Known rows, with every step that occurs:
rira, dovigo, vizup, zudapo, pelaseb, fera: [-1.43  0.77 -3.61  2.19 -0.87  0.42 -2.49 -1.58 -0.77 -0.71  0.73  3.95
  1.33  1.33  1.16 -1.78  5.54  2.76  4.17  3.21  0.92  4.41  0.32]
dovigo, vizup, zudapo: [-1.75  1.90 -2.24 -0.90  2.25 -0.89 -4.25  1.85  1.33 -4.78 -2.77  3.87
 -1.76 -1.95 -1.57  2.08  0.49  3.29  0.01  2.73 -3.20  2.23 -1.86]
fera, vizup, dovigo, rira, zudapo, pelaseb: [ 1.10  4.07  0.68 -5.32  2.55  4.19 -6.39 -1.48  3.94  2.22 -3.39  0.01
  1.38 -0.56  2.50  0.64 -2.78  0.43  1.19 -1.47 -1.14 -3.71  0.67]
rira, zudapo: [ 4.77  2.27  2.40 -0.17  0.35  2.47 -0.58 -2.79  4.54 -6.14 -2.57 -1.50
 -3.32 -3.59 -4.97  0.39 -2.23  2.66  1.57  0.64 -0.01 -0.40  1.66]
rira, dovigo: [ 3.87  1.36 -0.03 -0.92  0.52 -0.04 -2.05 -5.95  2.74 -5.34 -0.01  0.14
 -1.61 -0.85 -2.29  0.10 -0.20  3.91  1.65  1.67  0.85 -0.10  1.60]
dovigo, rira, zudapo: [ 8.07  2.47  1.90  0.39  5.99  3.10 -2.46 -3.11  4.89 -3.53 -5.44 -2.99
 -3.09 -3.31 -5.01 -1.09 -2.56 -0.87  2.75  1.16  2.77  0.05 -0.30]
zudapo, rira, dovigo, pelaseb, fera, vizup: [ 0.56  2.45  2.94  1.26  1.85  2.81 -4.46 -6.11  5.62  1.70 -0.72  2.36
  1.49 -0.58  0.74 -1.70  1.74 -1.96  2.55 -2.61  3.61 -0.47  0.74]
fera, vizup: [-0.88  2.14  1.03 -4.27  1.63  1.59 -5.42 -1.45  3.49 -5.10 -0.74  1.70
 -1.06 -0.41  0.40  4.84 -4.72  4.21  0.02 -3.28 -1.28 -4.58  1.49]
fera, rira, zudapo: [ 4.48  0.10  2.48 -1.48 -2.00  1.33 -0.55  0.56  4.40 -3.97  0.40 -1.41
 -2.91 -5.33 -4.55 -0.99 -2.50  5.53 -0.56 -1.23 -0.65 -2.94  1.05]
zudapo, pelaseb, dovigo, rira: [ 1.84  1.21 -2.00 -0.56  5.38  2.76 -2.92  3.13 -0.11  2.79  0.24 -5.46
  3.08  2.21  0.48  1.56 -3.50 -1.46  3.95 -5.44  3.03 -3.99  0.50]
rira, zudapo, pelaseb, fera, vizup: [ 0.55  2.41  2.09 -0.27 -1.58  5.49 -2.14 -1.30  2.80 -1.42  0.29  0.76
 -0.20 -0.14  1.58  1.30 -2.06  2.42  3.64 -3.94  1.31 -2.45  4.16]
fera, rira, zudapo, pelaseb, dovigo, vizup: [ 1.34 -1.27  2.44 -1.77 -2.47  2.32 -0.97  8.60 -1.38  1.07  3.77 -3.97
  5.26 -6.72 -0.27 -0.25  0.64  1.57  1.94 -4.82 -0.01 -2.16 -1.73]
dovigo, vizup: [ 1.76  0.31  0.87 -0.13  3.62  0.51 -3.38  4.11  1.13 -3.49 -1.50  2.87
 -0.19 -2.41 -2.50  2.51 -1.38  1.71  1.13  0.31 -0.62  1.45 -1.78]
vizup, zudapo, pelaseb: [-3.85  1.20 -3.82 -1.61 -1.12  1.19 -2.61  0.26  1.51 -3.26  0.60  0.18
 -2.25  3.98  0.26  1.05 -1.90  4.90  1.79 -0.34 -2.65 -2.75  2.79]
dovigo, vizup, zudapo, pelaseb, fera, rira: [-3.66 -1.27 -2.99  1.29 -1.34  0.21 -2.79  8.22 -0.89  2.47  3.00  4.24
 -0.01  1.16  0.29 -1.40  1.81  5.51  0.40 -1.38 -1.45 -0.59 -0.46]
dovigo, rira: [ 4.96  1.69 -0.56 -0.20  7.04  1.37 -4.08 -0.41  3.63 -1.25 -3.74 -1.18
 -2.86  1.35 -3.09  0.57 -3.80 -0.24  1.94 -0.08  2.55 -1.84 -0.32]
rira, zudapo, pelaseb: [ 2.79  0.91  1.68  0.03 -1.63  4.27 -0.36 -0.43  2.99 -3.52  0.10 -2.60
 -1.04 -0.74 -2.05 -0.38 -1.69  1.47  3.51 -1.80  0.76 -1.35  2.71]
dovigo, rira, zudapo, pelaseb, fera: [ 6.34  1.95  0.31  4.04  4.29  4.90 -1.20 -0.76  2.72  2.31 -2.78 -2.47
 -1.51  1.60 -2.59 -2.95 -1.57 -1.62  5.37 -0.97  4.94  0.17  1.76]
fera, rira: [ 1.17 -1.15  0.30 -1.82 -0.04 -0.17 -2.09  3.40  3.15 -2.07  1.93  0.60
 -2.47 -0.99 -3.44  0.80 -3.82  6.57 -1.39 -2.62 -1.38 -4.88  0.68]
zudapo, rira: [ 2.69  2.10  0.31  0.57  2.58  3.74 -2.04 -0.10  6.96 -1.96 -3.11 -0.65
 -0.47  1.08 -5.92  0.87 -1.66  0.68  0.97 -2.38 -0.72 -2.53  0.27]

Rows:
[-0.70  2.30 -1.52  4.14  0.81  0.61 -2.27 -6.32  5.25  0.63 -1.71  1.95
 -1.69  1.09 -2.51 -4.60  4.25 -0.87  2.02  1.85  1.45  2.58  0.61] | vizup, zudapo, rira, dovigo, pelaseb, fera
[-3.24  4.28 -0.37 -2.11  1.13  0.98 -4.64 -0.32  3.07  2.08 -1.08  7.43
 -0.94  0.24  1.37  4.16 -2.61  5.72 -2.20 -1.89 -3.77 -2.62  1.54] | pelaseb, fera, vizup, dovigo
[ 2.14 -1.58 -1.10  1.50 -3.01  1.04 -0.35 -0.84  0.96  2.25  5.90  1.03
  0.33  2.22 -0.34 -3.09  1.25  5.85  2.59 -2.55  2.59 -3.11  2.62] | zudapo, pelaseb, fera, rira, dovigo
[-2.80  0.94  2.87  0.61  2.38  1.50 -4.78  0.58  1.43  1.03  0.61  4.48
 -2.00  0.12  2.17  1.67 -3.78  0.63  1.48 -4.29  2.19 -1.32  1.52] | dovigo, pelaseb, fera, vizup
[ 1.52  1.48  0.69 -0.69 -1.80  4.28  0.25  1.06  0.66 -1.96  1.37 -6.12
  2.32 -3.05 -0.58  1.37 -1.81  0.70  4.18 -4.72  0.42 -2.06  2.23] | rira, zudapo, pelaseb, dovigo
[-3.78  3.32  0.02 -3.34  0.49  1.05 -6.87 -8.08  6.31 -2.48 -1.89  1.12
  0.63 -1.35  1.59 -1.22  1.78 -0.27  0.75  0.14 -0.42 -1.07  0.12] | fera, vizup, zudapo, rira, dovigo, pelaseb
[-0.26 -2.13  2.20  2.74  0.61  0.01 -1.60  4.95  0.77  3.83  3.09  2.99
 -3.73 -0.89 -1.54 -2.48 -2.84  2.97 -0.21 -4.27  2.50 -1.78  0.31] | dovigo, pelaseb, fera, rira
[ 0.16  1.62 -2.54 -1.42  0.41 -2.13 -4.19 -3.96  1.11 -6.22 -1.50  2.89
 -0.46 -2.86 -1.21  0.04  4.30  3.37  1.17  5.54 -1.78  4.14 -1.47] | rira, dovigo, vizup, zudapo
[-1.08  2.11 -0.73  0.12  0.14  0.25 -3.50 -6.51  5.64 -1.58 -1.70  0.11
 -1.16 -0.57 -1.78 -4.03  3.26 -0.95  1.33  2.17  0.12  1.80 -0.28] | vizup, zudapo, rira, dovigo, pelaseb
[ 3.93  3.14 -0.78  2.14  3.71  3.75 -1.92  0.42  2.56  5.90 -3.13  1.06
 -0.98  0.82 -1.59 -2.75 -0.35 -0.58  2.99  0.22  0.77  0.28  1.34] | vizup, dovigo, rira, zudapo, pelaseb, fera
[ 3.41 -0.82  0.27 -2.23 -1.25 -1.08 -1.84 -2.35  2.94 -3.18  3.36  0.21
 -1.17 -2.22 -2.46 -1.40 -0.20  6.74 -0.37 -0.20  0.35 -3.22  1.23] | fera, rira, dovigo
[ 4.74  2.33  0.13  0.27  1.26  2.28 -1.94 -6.44  7.20 -3.26 -2.02 -1.44
  0.36 -0.03 -5.01 -1.07  1.76  0.78  2.02  0.73  0.70 -0.42  0.97] | zudapo, rira, dovigo
[-4.23  3.20 -4.30 -5.04  3.62  1.71 -6.94 -0.38  0.84  0.50 -0.56 -4.01
  3.67  1.99  4.85  3.90 -3.12  0.75  2.73 -4.66 -0.32 -5.98  0.39] | fera, vizup, zudapo, pelaseb, dovigo, rira
[-0.48 -0.20  1.73  4.34  2.90  1.09 -1.26  1.82  1.01  1.81  0.14  3.28
 -4.03  0.72 -1.57 -1.08 -2.67  0.01  1.59 -2.23  2.46  1.43  1.17] | dovigo, pelaseb, fera
[ 4.78  1.21  0.91  0.68  2.74  1.74 -2.96 -2.00  5.12 -2.15 -2.65  0.64
  3.47 -2.73 -4.28 -0.88  4.37 -1.48  2.16  1.73  0.82  2.87 -2.66] | zudapo, rira, dovigo, vizup
[ 1.33 -2.45  2.51 -1.36 -1.16 -1.61 -2.84 -1.21  0.99 -0.62  4.21  0.09
 -1.58 -3.00 -0.28 -4.03 -0.54  2.95  0.45 -1.28  2.53 -1.66  0.01] | fera, rira, dovigo, pelaseb
[ 1.90  0.43  1.99 -0.11 -0.47  3.34 -1.02  5.10 -1.07 -1.59  0.71 -3.86
  4.95 -5.16 -0.30  1.27  0.69 -1.23  3.92 -3.37  0.46  1.11 -1.13] | rira, zudapo, pelaseb, dovigo, vizup
[-4.17  2.71 -0.34 -0.67 -0.60 -1.09 -5.37 -7.85  1.61 -1.94  0.42  4.67
 -1.96 -0.77  3.89 -0.52  1.10  2.50  1.50  0.61  1.13  0.99  1.68] | rira, dovigo, pelaseb, fera, vizup, zudapo
[ 1.52 -0.62  1.27 -1.93 -3.67  2.64  0.09  4.63  0.55 -0.10  4.30 -5.84
  2.79 -4.20 -0.87 -0.16 -2.24  3.65  1.32 -6.37 -0.07 -5.52  1.16] | fera, rira, zudapo, pelaseb, dovigo
[ 3.91 -1.30  0.65  1.92  0.00 -1.06 -1.72  1.67  0.51  0.23  2.60  4.27
  0.71 -3.33 -2.04 -2.09  3.49  4.61  0.60  0.94  1.97  1.88 -1.98] | pelaseb, fera, rira, dovigo, vizup
[ 3.60  1.06  0.63  3.41 -1.26  4.69  0.67 -0.15  2.51 -0.33 -0.14 -0.44
 -1.78  0.24 -1.98 -1.23 -0.77  1.47  4.45 -2.02  2.07  0.06  3.46] | rira, zudapo, pelaseb, fera
[ 2.13 -0.35  1.87  3.87  1.20 -0.17 -1.34 -3.90  0.99  0.29  1.07  2.83
 -2.89 -0.65 -0.41 -2.78  1.34  0.39  3.30  0.11  4.67  3.23  1.47] | rira, dovigo, pelaseb, fera
[ 1.84 -0.49 -0.16  2.10  0.58  0.22 -0.61  3.83  2.40  0.76  2.05  2.81
 -3.15  0.32 -3.54  0.01 -2.91  6.56 -0.74 -2.90  0.53 -3.42  1.33] | pelaseb, fera, rira
[-1.59 -1.35 -2.63 -2.69 -3.30 -1.45 -4.24  1.43 -0.39 -1.63  3.88  1.35
  2.02 -0.98  1.12 -2.56  3.96  5.59  0.56  1.87 -1.36 -0.17 -1.19] | fera, rira, dovigo, vizup, zudapo, pelaseb
[ 1.84  3.29 -1.34 -1.88  6.40  0.09 -4.75  0.63  3.58  2.43 -4.36  2.22
 -1.97  0.76 -2.59  0.65 -3.07  1.30 -0.95  1.14 -1.55 -1.45 -0.71] | vizup, dovigo, rira
[-3.04  0.95  0.55  2.70  1.72 -0.54 -2.39  2.79  0.45  5.53 -0.01  6.61
 -3.35  0.15  0.11 -0.96 -1.55  1.25 -0.90 -1.38 -1.48  1.63  1.00] | vizup, dovigo, pelaseb, fera
[-3.36  0.35 -3.39  2.55  0.79  0.94 -2.75  4.50 -0.94  0.35  0.10  4.50
 -0.25  2.60  0.64  0.54  2.11  2.05  2.74  0.67 -1.02  2.60  0.02] | dovigo, vizup, zudapo, pelaseb, fera
[-3.12 -0.60  0.87  1.23 -0.32 -1.08 -2.16  6.07  0.29  7.52  2.75  6.41
 -3.07 -1.11 -0.39 -2.99 -1.64  4.34 -3.45 -2.60 -1.57 -1.43  0.10] | vizup, dovigo, pelaseb, fera, rira
[-2.35  3.09 -2.29 -0.02  2.92  0.75 -3.71  3.71  3.17 -0.83 -3.27 -1.05
  4.23 -3.31 -3.05  2.39  2.18 -0.21  0.36 -1.57 -3.46  0.46 -3.40] | pelaseb, dovigo, vizup, zudapo, rira
[ 4.01  0.51  1.09 -0.59  1.83 -0.65 -3.29 -2.15  1.45 -4.93 -0.43  2.22
  0.86 -3.54 -1.91  0.37  2.64  1.83  2.26  2.66  0.88  3.37 -1.72] | rira, dovigo, vizup
